Each row comes from the steps of one walk. Every step used is in the known rows, and no mark comes twice. Write the walk behind each row, first mark first.
In the rows, zero is written as 128.
Known rows:
senid, bofutud, todu, pusaze, sorib, zuki: [147  84 103  99 151 129 212 128 166  92 137 160 185 154 183 109 114 157
 122 130 173]
bofutud, todu: [147  84 102 115 127 121 149  72 168  86 140  68 136 140 110 159  68 134
 138 127 144]
todu, bofutud, senid, pusaze: [ 70 150 131 198 134 144  70 184 163 105 106 100  87 100  67 141 154 141
 156 150 162]
lidi, sorib: [128 116  76 141 118 124 120  65 136 107 128  90 107 138 118  93 101 140
 200 194 118]
zuki, vupa: [120 101 129 122  63 107  80  94 119 152 139 110  82 104 146 143 130 129
 125 122 105]
todu, bofutud, senid, lidi, sorib, zuki: [124 116  80 143 187 136 128  99 146 101 103 105 153 160 149  97 114 106
 122 135 152]
bofutud, todu, pusaze, vupa, sorib, zuki: [167  85 128 122 155 149 141 135 127 115  92 121 207 170 170 132  82  81
  96 113 138]
pusaze, vupa, lidi, senid: [105 173 134 135 115 158 131  85  93 159 130  84 114 119  68 143 149  96
 117 117  77]
lidi, senid, pusaze, vupa, sorib, duvud: [153 156 147 169 113 133  34 154 173 140 100 104 159  96 124 170 152 106
 113  87 119]
vupa, lidi, senid, pusaze, sorib: [103 154 115 175 115 130 136 162 119 125 122 159 121 127 104 120 137 165
 170 188 126]
pusaze, vupa: [131 127 103 101  73 131 100  58 110 145  92  70 135 114  96 168 123 109
  97 121  96]
sorib, zuki, vupa, lidi, senid: [107 136 151 145 118 137 132 117 104 162 147 118 107 127 119 111 149  91
 111  97  91]
todu, bofutud, senid, pusaze, vupa, lidi, sorib, zuki: [116 144 108 148 182 105 140 162 102  91  79 121 141 161 134 105 113 100
 132 143 135]
senid, lidi: [114 113  96 117 174 147 103  86 147 124 128  89 145 119  92 139  90 125
 124  99 136]
bofutud, senid, pusaze, vupa: [121 141 124 151  67 137  55 133 106 151  73  63 123  98  47 171 138  95
 100 143 119]
todu, pusaze: [ 84  92 134 134 133 190 145 135 137 119 158 104 117  69 119 123 144 127
 188 135 139]
senid, bofutud: [121 148 109  89 153 100 145  80 203 118 154 127 115 147  83 112 122 187
 140 103 154]
sorib, zuki, vupa: [133  70 128 119  76  99 100 109 130 152 119 120 125 125 177 117 123 104
  84  90 119]
lidi, senid, pusaze, sorib, zuki: [128  93 107 165  99 137 137 145 156 132  95 148 177 140 143  87 132 128
 105 141 145]
lidi, senid, pusaze: [103 120 153 175  96 172  77 151 147 147 126 109  97  80  45  93 148 124
 140 137 131]

Which walk is each row?
[123 203 138  82 156 122 157  82 141 148 160 128 103 143  55 120 152 154
 112  98 114] : pusaze, vupa, lidi, senid, bofutud
[168 163 155 108 148 176 123 114 111 142 141 136 138 147 111 147 126 120
 129 152 121] : lidi, senid, bofutud, todu, pusaze, vupa, sorib
[109 121 135 133 154  65 145 197  92 115 115 172 129 149 169 124  95 133
 138 117 122] : senid, pusaze, sorib, zuki, vupa, lidi
[136 112 180  77 181 158 201 154 118 111 199 150 106 103 135 118 135 128
 136  97 153] : sorib, zuki, vupa, lidi, senid, bofutud, todu, pusaze
[154 113 139 158 123 146  90 146 132 153  71 130 191 163 125 101 112  77
  76 114 121] : lidi, senid, pusaze, vupa, sorib, zuki
[115 153 122 179 127 104 104 179 179 107 128 133 146  84 141 160 159 158
 157 107 137] : vupa, lidi, senid, pusaze, sorib, duvud
[139 126 129 157 110 112  64 126 128 149 120 141 118 164 165 139 101 126
 151 152 107] : zuki, vupa, sorib
[126 152 122 110 160 153 219 130 123  98 183 165 121 129 140 142 137 182
 183 179 146] : vupa, lidi, senid, bofutud, todu, pusaze, sorib
[104 112 132 119 161  74 147 154 105 122 125 132 130 152 163 129  93 108
 126  82 110] : sorib, zuki, vupa, lidi
[163  86 137  80 103 102 163 128 122 125 155 176 124 132 205 127 129 150
 100 123 148] : senid, bofutud, todu, pusaze, sorib, zuki, vupa
[147  77 116 119  80  96 102  97 109 142 120 127 110 133 185  92 116 107
 117 134 113] : lidi, sorib, zuki, vupa
[148 157 145 165 109 156  54 142 107 160  85 126 139 144  87 134 117 103
 122 159 104] : lidi, senid, pusaze, vupa, sorib
[105 190 108 145 174 108 122 146  71  91 101 111  82 140  96 135 116 130
 191 195 112] : todu, bofutud, senid, pusaze, vupa, lidi, sorib
[137 159 132 120 166 124 174 150 184  87 184 142 145  89 164 175 166 174
 165  99 154] : vupa, lidi, senid, bofutud, todu, pusaze, sorib, duvud
[135 149 138  99 135 142 202 136  97 114 192 181  96 119 161 147 147 179
 169 176 136] : zuki, vupa, lidi, senid, bofutud, todu, pusaze, sorib
[140  92 140 143  51 117  96 141 108 165 117 162 116 115 173 104 152 121
  86 136 119] : lidi, senid, pusaze, sorib, zuki, vupa
[125 169 151  93 160 107 160 110 153 151 171 156 104 152  99  91 152 147
 101  78 128] : sorib, zuki, vupa, lidi, senid, bofutud
[163  98 149  90  86 128 159 117 115 148 165 172 114 120 190 117 155 139
  88 126 136] : lidi, senid, bofutud, todu, pusaze, sorib, zuki, vupa
[139  80 127 132  68  90 101 153 115 145 105 167 127 126 189 114 125 131
  95 134 131] : senid, pusaze, sorib, zuki, vupa
[122 161 144  62 203 117 198 139  86  95 150 122 123 128  97 168  97 133
 147 102 125] : senid, bofutud, todu, pusaze, vupa, lidi
[146  95 125 135 146 151 125 140 127 134  84 130 203 162 166 118 106  80
 102 112 128] : todu, pusaze, vupa, sorib, zuki
[106 164 131 145  94 142  63 140 105 131  76  84 100  94  64 176 157 112
 101 140 125] : todu, bofutud, senid, pusaze, vupa
[121 171 154  93 159 128 189 136 128 147 184 190 105 134 129  96 173 164
 127 113 134] : todu, pusaze, sorib, zuki, vupa, lidi, senid, bofutud
